Each row comes from the steps of one walk. Every step used is in the known rows, and no mark comes twice. Write the walk behind each row, first mark first.
Known rows:
neti, peri, dazatuv, nelal: [ 12 -16   0  17   0  16  -1 -11  -3   3   0  10  -6   7   5   6   7  17
  11  -4 -35  -9  -6 -27 -12  -8 -13   9  -5  -6   4   6  11 -27 -39   8
 -19   6   0  10  14  -8 -13 -26 -15 -21   3   3  -3  10  -2  -4  -2   9
  -6]
peri, dazatuv: [  1  -8  -4  10  -5  13  -6 -10  -1  -1  -1  -7 -12   3   0   2   3  14
   6   1 -11   7  -1 -13  -4  -7   0   2   1  -4  -3  -1   0  -2 -21   1
  -2   8   0   0   6   2   3  -8  -2   0  -9   8   2   6   0   2   5  -1
  -2]
borob, neti, peri: [ -6   2  -4   5 -14   9   2   4  -6 -10   9  12  19   5   3  -5   4  -4
   4   4 -14 -11  19 -17  -3  -6  -8   0  13   5  14   1 -21 -16 -16   9
 -12   3   2  -1   3   1 -16  -1 -12 -14  27   0   2  -5 -16  -8  -6  19
   6]
gupu, peri, neti, nelal, borob: [  1  -3   0   1   5  15  22  12   4 -18   6  21  -6  24  27  18  37   4
 -20   9 -46  24  16   5  -8  -3  -6   2  19  10   9 -10   4 -16 -38  -1
  -4  18 -19  -6   0 -13  17 -24   0 -25 -15   4 -22  17   7 -13   9  17
 -32]
dazatuv, nelal, borob, neti, peri: [  1 -12   4   6 -10  14   4   4  -7 -17  15  22  29  14  12  17  11  -7
  -7  16 -30 -19  17 -16  -4  -1 -16   8  11 -12  24  -2   3 -34 -30  11
 -27  11   2   0   5  -2 -22 -20 -14 -30  29   1  -7  12 -19  -7 -23  30
   1]
neti, borob: [ 10  -3   5   3   0   6   9   2   4  -1 -11  10   1  -7  10  -3   7  -6
   4   2 -16  -4   3  -2  -4  -3  -6   2  15   0  14   4  -7 -18   2  -2
  -4   6   6   1   7  -9   1   2   2  -6  -5  -1 -18   5  -2  -8  -3   7
  -1]
nelal, peri, gupu: [  0  10  11  11  -3  -2  13  12   6  12 -17  -7 -12   6   1   2 -11  -3
 -14 -12 -18  13   2  -3  -4  10 -13  -6  25 -14   0 -17  -3  -8  -5  10
   0   9  -8   1   1  -3   6  19   3  20  -3  -3   3  35  -1  -8  -5   3
  14]
dazatuv, peri, neti: [-11   0   5  18  10   4   9  13  -6 -10  -2  19   3   7  -3  -1  11  17
   1 -19 -16   8  -3  -6  -7  -1  -6   5 -10   9  -9  -7   8 -11 -21   0
  11   2  -3  -4  -6 -16   9  -8   5 -14  -4  -2   6  10  -6 -12   7   7
 -28]
nelal, neti, borob: [  8   0   9   9  18   6  16   7  15  -3  -6  13  12  -7   5   2  15  -5
  -3   0 -26   0  12   5  -5   3  -6  11  18   1   8 -10  -5 -17  -9   2
   5   3  11  -9  16 -23   6   4   5   5 -17   7 -18  26  -8 -16 -13  19
 -14]
borob, neti: [-10   2   0  -6 -16   4  -6   6 -15  -6   9  -3  16   2  -2  -7  -3  -3
   1   7   0  -8  15 -10   5   1  -2  -3   8  -2   8   2 -14   3  -5   4
  -5   2   3  -2  -7  10  -5  -1  -5  -4  20   4   3  -2 -11   4  -5   6
  14]
neti, peri: [  5   1  -3  11   2   5   5  -1   7  -3   0  15   4   4   6   2   5   1
   4  -3 -16  -1   5  -8  -6  -7  -3   1   3   7   4   2  -7 -18 -13   4
  -9   1  -2   2   7  -9  -9  -2  -7 -11   7  -4  -4  -4  -6  -9   0  14
  -6]
borob, neti, nelal: [ -9   3  -9 -15  -7  18   4   6 -16  -8  12  -9   7   6  11  -4  10  -7
   2  21 -18  -3  21  -8   7  -6  -4   3  13   6  12  14 -15   1  -7   1
  -7   3 -12   7  -6   7  -5 -11 -13 -10  18  12  -6   2  -7   4   8  11
   2]
borob, nelal, neti: [ -1   3   9  14  12   0   5   4  14  -8  19  -5  20  -8 -11   4   9  -2
  -7   3  -9  10  -1  11   4 -11   0  21  11   0  -3 -19   8   2 -10  13
   5  -1   4 -16  11 -25   1   2   9   0 -12   3   6  18  -7  -3 -15   7
 -18]
neti, nelal, peri: [ -5  -2   2   0  18  11  19   5   8   0 -11  -4  -9   4   8   0   5  -3
  -1   7 -33  12  14   2   5   3  -9   3  23   6   6   7  -6  -7  -4   5
  -3   6 -20  10   1 -10   3   4  -7   1  -9  11 -19  23   3 -10  13   4
  -1]
nelal, neti, borob, peri: [  3   2  -1   2  11   7  13  12  11  -7   0  15  14   5   9  -2  27  -4
  -4  -1 -26   2  19   8   5   1  -2   4   6  10   9 -14 -13 -19 -19   6
   8  -7  13 -14  14 -16  -2 -10   0  -9 -15  -2  -7   8 -12 -22 -10  18
 -21]
nelal, borob: [  3  -5   3   4  -1   5   4   2   5 -15   4   6   9   6  10  20  10  -7
 -12  13  -8   9   5   6  -1  -2  -1   4   8  -8   8 -10   5 -14  -6  -2
  -8   8  -4  -3   6  -1   2   0   4  -5  -1   1  -5   2  -5  -4  -9  13
  -7]
borob, neti, nelal, peri: [-14  -2  -1  -8   2  16  14  12  -5  -6  -1  -9   6   3   5  -6   2  -6
   2  15 -32   3  28  -9  11   5 -11   1  34   7  15  11 -20  -6 -11   9
  -6   8 -16   7  -6   0  -2   3 -11  -3  14  15 -12  21  -8  -6   8  10
  10]
neti, peri, dazatuv: [  5  -8  -5  20  -6  18  -2 -11   3  -5  -1   9 -10   7   9   5  10  14
   8  -2 -28   6   3 -22 -12 -14  -6   4   6   2   1  -2  -6 -18 -34   6
 -11   5  -1   2  15  -8  -9  -9  -8 -11  -2   5   1   1  -9 -10   3  12
  -7]
borob, peri, gupu: [  1  15  -3  -4 -22   3   4  15  -9   4   3  -4  -4  19   7   1  10   0
 -14 -10  -4   5   1  -1   4  -1   0 -11  -4   0  -5 -17  -6  -3  -7   4
   2 -11  -2  -4  -2  10  -5 -13   0  -3   2 -12  19  -3   0  -5  -5   6
  -2]
gupu, peri, neti: [ -4   1   3   8  -4  -4   8   7   0  -2  -3  20 -10  10   7  -4  13  13
  -7 -15 -20  11   1  -4  -9   2  -7  -6   4   7  -1 -13   5   2 -28   4
   8  13  -3 -12  -4  -9  15  -9   5 -12 -11  -4  -6  10   8  -5   6  -2
 -16]
nelal, borob, neti: [ -9  -3   2  -1 -20  11  -1   8  -6 -20  13   3  23   7   9  13   6 -10
 -13  22  -8  -2  20  -3   5   0  -1   2  19 -11  17  -7 -10 -10 -13   4
 -13  11   0  -8   0   9  -5  -1  -1  -7  17   7  -3   5 -17  -1 -15  20
   4]
gupu, peri: [ -1  -6   0   1  -6  -5  -1  -8  10  -2  -2  15  -7   9  11   1   9   8
  -5  -5 -14   4   6  -4   0   1  -7 -17   9   7   2  -8  -6  -6 -15   6
  -3  12  -2  -1   1   3   5  -1  -3  -9   5  -5  -8  -2   7  -8   7   2
   0]

Which walk is each row?
[-11   3  15  21   8  -1  13  14   5  -4  -1  -1   5 -14 -13  -4  -1   7
  -7 -12 -22  21  -8   1  -2  -6 -14  17  24  -2   1 -10   8  -1 -13  12
  12   9  -6 -18  -3 -31   9   5  13  -2 -18   1   6  30  -2  -5  -7  -4
 -15] | borob, nelal, peri, neti
[ -2 -11  14   5  14  -3   6   1   5   8 -13   6   0   1  -6   0  -9   5
   1  -5 -23  -7  -1  -4   4  16 -17   0   7 -14   7   3  15 -11  -7  10
  -5   8  -2   6  -1  -6  -3  -1  -6  -1   1   0 -11  34   2  -2  -7  -4
   9] | dazatuv, nelal, peri
[ -7   7 -13  -8   5  17  15  23 -17  -6   9   3  -5  19   9  -5  32   7
  -2   0 -27  13   7   5   4  -6   1   7 -10  20  -1   6  -2   2 -22  -3
  13 -11 -15  -8  -9  -7   4 -36  -2 -25 -19   2   1  -1   4  -6  13   6
 -32] | borob, peri, neti, nelal
[  3  -6   8   4  23  -1   5   3   8   4   5   6  13   5  -7   4   6   1
  -2  -3 -16  -8   1   3  -3  12  -6  12  -8 -10  -4  -6  23  -4 -18   7
   3  -2   7   0   6 -14   2 -14  -4  -1  -9   2  -3  32  -2   0 -16   8
 -11] | dazatuv, nelal, neti
[  4  10   2  12 -31  16  12  15  -6 -16  11  10  18  20  19  19   8 -14
 -22  10 -26   0  21 -15 -11  -6 -11   0  27 -13  16 -23 -13 -32 -25   8
 -25  13  -6  -3   7   3 -14   1  -6 -10  23  -4   6  13 -19  -8 -21  36
   6] | nelal, borob, neti, peri, gupu
[  7   4   7  10   3   8  17  14  -5  -2 -12  15  -2  -8   6  -5  11   3
   0  -7 -24   3  -3  -4 -12   0 -10  10  12   0   9   0   3 -10 -10  -6
   9   6   5  -9   0 -21   9  -7   9  -8 -22   2 -13  18  -1  -7  -5   7
 -17] | peri, neti, borob
[  2   8   3  17  -8   4  10   8  -4   0  -4   7  -4  14   6   6   0   8
  -8 -12 -11   5  -3  -9  -6  -3  -7  -5   1  -4 -11 -17   0 -19  -9   5
  -3   1  -8   8   1  -2   3   4   2  -3  12  -8  12  10  -2 -11   3  14
  -5] | dazatuv, peri, gupu
[  0 -12  -7   7 -12  19  -5  -2  -2 -20  11   5   1  21  16  20  24  10
  -9  10 -20  14   9  -3   5 -10   1  -1  -1  -3   6 -14  -4 -17 -38   6
  -7   4  -1 -10  11   9  -4 -25  -1 -18  -7   2   7  -6  -9 -13  -5  13
 -17] | nelal, borob, peri, dazatuv
[ 14 -22   9  14  10  13   9 -12  18   1  -8  24  -6   8  15   4  23  16
   2  -2 -57   0   8 -17  -8   3 -19   1  16  -7   8 -13   9 -29 -52  13
  -9  22  11  -2  21 -18   9 -21  -6 -14 -18   7 -28  37   2 -16  -6  14
 -13] | gupu, peri, dazatuv, nelal, neti, borob
[  2  -4  17  28   8   9  21  13   0 -16   0  21  14 -10   1  -1  17  11
   0 -11 -31   9 -10  -5  -5 -21 -13  22  15   5   5 -11   3 -29 -16   8
   6  11  -1 -11   5 -40   1  -6  12 -27  -9  -3  -3  10  -7 -17  -4  12
 -32] | dazatuv, peri, neti, borob, nelal
[ -4 -26   5   5 -26  16  -7 -10  -6 -17  12  14   7  23  19  17  14  11
  -9  14 -40  -2  15 -24  -1  -2 -17  -9  18 -16  19 -10   3 -22 -55  15
 -25  27   1  -2   6  11  -1 -29 -14 -26  21   7 -11  16  -4  -3 -12  16
   5] | gupu, peri, dazatuv, nelal, borob, neti
[  8  17   2  18   4   7  17  15  12   3   0  10   5  16   6  10  10  -2
 -15  -9 -28   8   9  -2 -19   1  -8   7  11  -3  -7 -28  -2 -19 -25   7
  -4  -1   0  -3  14 -19  -3   5  -1   7  -9  -6   7  30 -10 -12 -13  27
 -13] | nelal, neti, peri, gupu
[  5  -4  12  18  -9   2  17   6   7  -8   0  21   2  -8  10  -5  21   7
  -8  -9 -36  12  -7  -5  -4 -18 -14   8  27   7  15 -14   1 -17 -21  11
   2  18   2 -19   4 -32   8  -9  10 -23 -17  -6 -16  10   7 -11  -4   5
 -21] | gupu, peri, neti, borob, nelal
[ 10  16   8  27  -1   7  19  14  12   0  14   1  16   6   0  11  12  -6
 -17  -5 -27  14  -1   0 -11 -17  -8  22  19  -4  -4 -34   4 -20 -23  17
  -5   1  -2 -11  18 -34  -7   5   3   1  -8  -7  16  28  -9  -8 -21  25
 -18] | borob, nelal, neti, peri, gupu
[ 12   6  22  21 -12   5  24  14  11   4 -14  -4  -2 -13   8   1  -5 -10
 -13  -4 -33  11  -4  -5  -2  -9 -20  12  48 -14  17 -19  -6 -26   2  13
  -7  16  -3  -4  10 -29   0  21  11   6  -8  -5  -6  33  -1 -11 -16  10
   8] | neti, borob, nelal, peri, gupu
[  4  -3  -3  -7   8  22  15   4   3 -16   8   1   3  13  20  24  22  -9
 -12  27 -25  12  13  10   0  -7   2  10  12   2  10   2   2 -16 -10  -3
 -12   8 -19   6   7  -5   2 -12  -2 -15  -4   9 -17   5   1  -6   4  18
 -14] | neti, nelal, borob
[ -1   1  15  16  13   5  22  17   5   1 -23  16  -4 -10   5  -8   4   4
   1 -15 -40  11   6  -3  -8  10 -16   8  32  -2  13  -4  -3 -19 -14   1
  10  12   0 -11   1 -27  11   9   7   2 -24   5 -22  37  -5 -16  -4   5
  -9] | nelal, peri, neti, borob
[  1 -12 -13  -2  -4  35   6   3  -4 -20  13  -3  -6  27  26  22  38   9
  -7  24 -37  19  15  -1   7 -18   3   6   6   8   6  -3  -8 -17 -40   2
 -12   2 -14   0  12   4  -2 -35  -7 -26  -9  10  -4  -3  -5 -15   7  18
 -24] | neti, nelal, borob, peri, dazatuv
[  1 -21   5  11  10   7  -2 -13  13   1   4  16  -4  17   5   7  17  22
   0  -6 -40   5   4 -12  -6   3 -13  -2   2  -7  -4 -15  17 -11 -56  14
  -6  16   6  -4  14  -8  10 -22 -10  -8 -12   5 -10  32   6  -7  -4   7
 -13] | gupu, peri, dazatuv, nelal, neti
[ 11  -2  11  10  -6   8  13   1   5  -7   1   1   9 -20   6   0   6  -7
  -1   7 -15   0  -8  -2   4 -19  -8  16  23  -1  16  -3  -3 -16   5   6
  -6   7   5  -7   9 -22  -5   2   8 -13  -3  -2 -11   2  -2  -7 -11   5
  -5] | neti, borob, nelal
